What can hang from each mark
j137: j480
j494: j361 j762
j139: j361 j494
j480: j137 j361 j887
j361: j139 j494 j762
j762: j139 j361

Known rows, with every way that one mark hangs from another
j480{j137 j361{j139} j887}: [  4.6   9.9   8.0   2.3  24.8 -33.3   3.2  -0.2  48.1  -4.0 -12.3 -35.9
 -32.0  12.5   7.8   6.9   4.3  38.1  -3.9 -56.4]
j494{j361{j762}}: [ 10.6  -0.7  -4.2   9.9 -11.8   3.1   7.9 -14.7  15.5  13.3   1.6 -10.1
 -45.3 -15.4  -9.1   6.4 -26.1  19.2 -14.7  16.0]
j361{j762}: [ 17.4   9.9 -13.6  17.6   9.5   3.5  13.5 -14.4  29.5  34.5   0.9  -7.3
  -6.8 -14.8  -6.8  15.3 -27.1  15.8   3.6  26.8]
j480{j137 j361}: [ 24.0   5.8   8.8  16.5  16.9 -25.2 -22.8  20.4  55.9  15.8 -14.3 -15.7
 -39.1  -9.2  42.6   5.6   8.6  13.3 -15.7 -33.2]
j762{j139{j361 j494}}: [-52.2  20.9  11.9   6.2   5.8 -21.2  -8.6  19.4  25.0  -3.2   5.5 -14.9
 -39.8  23.1  32.2  38.3  34.2  -7.2  23.1  19.5]
j494{j762{j361}}: [-20.1  -1.4 -18.9 -21.5  -1.1  18.5 -15.6  11.4  12.7  29.3  35.4  23.3
 -45.0 -47.9  17.1 -11.7   5.6  38.8 -23.5  21.5]
j762{j139}: [  4.0   5.8  -7.0  19.8  11.4  -3.7  14.8  15.4  38.7  25.9   0.5   3.6
 -11.3  -6.2  16.9  28.0  13.7  54.1   7.5  22.3]
j762{j139 j361{j494}}: [-43.1   2.5  13.3  15.9   4.6  16.5   2.9   7.2  28.9  18.5  -3.5  29.8
  -0.8  11.8  -0.4   9.7  24.5  50.4   4.9  35.8]
j139{j361 j494}: [-27.4  22.8   2.7 -10.0   8.8 -29.5 -21.0  14.0  15.0   3.5  10.1 -19.9
 -39.2  17.9  40.1  36.8  12.0 -36.1  19.1  13.4]
j139{j494{j361{j762}}}: [-11.8  -2.1   9.9   2.8 -16.7  -1.6 -11.1  -4.7  10.8   1.3   2.4 -23.6
 -46.4  13.2   9.4   4.1 -21.6 -11.9  -9.7  23.7]
j137{j480}: [ 34.0  26.2 -10.4  18.1  19.2   6.6  17.3  14.8 -11.4  37.8  -6.6   7.3
  -5.3  -8.3  27.1  29.5 -11.0   5.2  -0.9  24.2]
j480{j137}: [ 28.6   2.7   1.8   2.4  17.5 -10.0  -5.7  12.6  43.1  35.1  -6.0 -18.9
 -20.9 -13.5  29.4   9.3 -12.9  14.9 -11.7   2.8]
j762{j361{j494}}: [-18.6   4.8   7.2  -0.2   6.8   8.3  -8.4  -0.6  17.4  24.5   0.5  25.8
   3.0   9.4   4.9   6.5   3.0  20.9   1.8  31.5]
j494{j361{j139}}: [  3.0  -4.5   4.9 -13.5   0.1 -11.7  20.3  -2.6  30.6   5.2  20.0 -10.1
 -39.9   7.7  -1.1  19.6 -15.0  47.4  -4.3   9.5]
j137{j480{j361 j887}}: [ 32.0  34.3 -21.1  24.7  22.3 -17.2   3.6  12.8 -21.9   6.2 -25.7  -2.6
 -20.3  -3.7  25.7  28.9  15.4   6.9  -6.3 -37.0]
j494{j361 j762}: [  3.7 -15.4 -20.6 -24.1 -15.6  -2.0  -8.6  12.5   7.4  13.7  30.8  14.2
 -73.5 -43.8  18.6  -4.5 -16.4  27.1 -36.9  10.6]
j139{j361{j494 j762}}: [-27.5  21.0   1.4  11.9   8.2 -10.2  12.8 -23.1  16.3  15.8  -1.3   0.8
 -16.4  12.0 -20.0  22.1 -26.2 -28.3  21.6  27.4]
j137{j480{j361{j494} j887}}: [ 17.9  28.8  -9.5  26.5  22.2 -16.9   6.7   6.5 -24.1   4.9 -35.8  14.4
  -1.7  22.7  13.3  24.0   3.2  -7.6   2.7 -25.8]
j361{j494}: [ 14.1   1.9  -3.3   3.4  14.4 -11.4   7.1   1.9  25.7  32.7  -1.5  15.1
   8.1  14.1  10.5  20.6 -18.8   6.9   8.8  30.8]
j480{j361 j887}: [ 23.2  16.2 -24.4  10.7  20.6 -34.8  -9.9   6.4  19.7   1.3 -17.1  -8.2
 -25.6  -6.7  22.1  25.4  21.9  26.0  -1.1 -41.2]

Rows
[-52.6   6.7  16.8   8.4  -0.6  12.3 -20.3  20.5  27.3   8.5   4.4  -0.4
 -21.8  15.0  31.1  12.7  41.3  33.5   3.5  30.6] -> j762{j139{j494} j361}
[ 15.8  15.2  -5.2  23.8  13.6 -20.1 -10.0 -12.4  31.3   4.5 -29.6 -35.4
 -37.2 -10.6  -2.2  -3.4  -5.1   9.2 -14.7 -46.6] -> j480{j137 j361{j762} j887}
[-22.5   2.2   4.3  34.6   5.2  11.3  30.7 -13.1  35.8  25.1  -9.3  11.5
   7.8  15.5 -25.4  12.9 -18.1  27.2  14.6  42.1] -> j361{j494 j762{j139}}
[-28.1 -13.6 -11.2   3.1   0.7   6.7  13.2  13.1  27.1  28.8  20.8  34.5
 -20.7 -11.6   3.3  -0.4  -8.0  37.9  -6.0  33.6] -> j361{j494{j762{j139}}}
[-35.5   5.4 -12.2 -20.9   3.2 -14.8  -2.3   5.0   8.2  17.0  30.3  23.5
 -46.6 -16.7   8.0   9.7 -15.5 -20.5   1.4  19.9] -> j139{j361{j494{j762}}}
[ 11.0   7.7   3.7  11.8  17.1 -34.3 -15.4   2.0  28.3   1.7 -35.4  -9.7
 -19.4  17.6  16.5   2.0   2.1   1.2  -9.6 -47.3] -> j480{j137 j361{j494} j887}
[  3.4   3.7  21.9   7.1  22.9 -23.8   1.1  10.8  70.9   7.5   3.2 -23.5
 -32.9  12.1  23.6   6.0  -1.0  35.2  -2.7 -29.6] -> j480{j137 j361{j139}}
[ 24.3  11.7  -6.9   9.5  19.5 -35.8 -19.4   9.5  31.2   3.2 -29.0 -25.1
 -37.5  -9.6  27.9   7.1  13.7  17.6 -17.1 -57.4] -> j480{j137 j361 j887}
[-18.2  11.4   0.2  19.3  17.2 -18.2  28.4 -31.8  30.6  -6.5  -9.8  -8.4
  -2.0  38.0 -42.1  10.5 -21.2  21.7  18.6 -21.0] -> j480{j361{j139 j494 j762} j887}
[ 12.6  32.5  -7.7  18.5  28.6 -15.6  27.4   4.0  -5.9  -1.5 -11.4 -11.6
 -14.3  17.9   6.3  29.0   4.7  28.7   7.7 -36.4] -> j137{j480{j361{j139} j887}}
[ -0.3  13.6 -11.9  27.0  11.8 -20.3   4.2 -24.1  15.0   2.6 -28.2   0.1
  -8.0  17.2 -20.9  10.5 -11.9   3.0   8.3 -22.5] -> j480{j361{j494 j762} j887}
[ -0.1  15.3 -24.6   7.7  11.9  -6.3   1.8  10.9 -33.7   6.5  -7.6  29.7
 -29.5  -7.3  13.2  -1.2  -7.0  -7.2 -14.8 -27.1] -> j137{j480{j361{j494{j762}} j887}}
[-19.3 -17.3 -14.2  -8.1 -16.3   6.5   3.9  18.6  17.8   8.4  26.8  18.1
 -74.9 -39.6  12.0  -3.4   5.0  56.5 -32.9  12.9] -> j494{j361 j762{j139}}
[ -7.0   5.5  17.0   4.1  23.3 -33.0   7.4  -5.9  42.1  -5.4 -20.2 -19.1
 -11.8  38.4  -5.2   2.9  -8.4  23.8   3.3 -43.6] -> j480{j137 j361{j139 j494} j887}
[ 12.8  18.1 -22.5  25.3  14.7 -18.5  -1.4 -17.0  19.1   2.6 -19.7 -16.1
 -26.7 -10.1  -8.9  13.6   0.0  16.3  -0.4 -33.0] -> j480{j361{j762} j887}
[-10.7  12.6   1.3  40.7  12.5 -12.8   2.3  -4.6  42.7  -1.6 -33.9 -32.5
 -39.5  -7.1  -6.8  -3.0  15.6  37.5 -12.5 -44.7] -> j480{j137 j361{j762{j139}} j887}
[ -6.3  27.0   2.4  63.5  11.1  14.6  21.9   9.1  13.3  10.7 -18.6   6.2
 -23.2  -3.2   6.1  17.5   9.2  25.0   1.7   1.9] -> j137{j480{j361{j762{j139}}}}
[-42.8   9.8  -9.1 -27.8  -1.4 -20.5 -24.7  19.0   6.4   4.0  38.9  -5.6
 -67.9 -13.2  39.8  12.5   0.8 -35.5   1.0  15.3] -> j139{j361 j494{j762}}
[ 10.1  11.3 -13.2  13.1  18.0 -34.7  -6.2  -2.3  16.1   1.1 -23.8   9.3
  -6.0  19.8   9.1  20.5   8.3  11.2   4.9 -31.1] -> j480{j361{j494} j887}
[-24.2  -6.2  15.4   6.0 -13.6  -7.7  -9.8  23.6  19.6  -7.5  -0.1  -9.7
 -50.8  20.1  33.2  18.6  21.7  22.9  -7.3  20.4] -> j762{j139{j494{j361}}}
[ -6.5  12.8   6.1  17.6  17.6 -18.4  12.3 -20.7  46.9  -1.7 -14.5 -45.0
 -30.4   8.8 -21.7  -3.7 -14.4  29.7  -4.7 -47.8] -> j480{j137 j361{j139 j762} j887}
[ -3.1  28.6   3.3  19.2  26.9 -15.0  29.5  -3.9 -10.4  -2.9 -19.0   6.2
   2.1  43.1  -5.9  25.6  -6.1  12.9  13.9 -24.5] -> j137{j480{j361{j139 j494} j887}}
[  0.3  10.6  -8.8  14.7   8.5  -0.1   0.0  22.1  -9.2  19.8   7.3  40.5
 -28.8  -9.7  28.7  -1.2 -13.9  -9.5 -16.1   0.8] -> j137{j480{j361{j494{j762}}}}
[-37.4   4.3  19.1  -9.5  12.7   9.3  14.8  -8.8  31.3  17.4  17.8  17.9
   5.6  29.2 -15.6   8.7  -6.3  40.3  14.3  33.7] -> j762{j361{j139 j494}}
[-40.6  -2.4  -5.5 -27.5   4.5  19.3   5.1   2.1  25.8  22.5  51.6  14.9
 -37.3 -28.6  -2.4 -11.8  -3.9  58.2 -11.6  23.6] -> j494{j762{j361{j139}}}
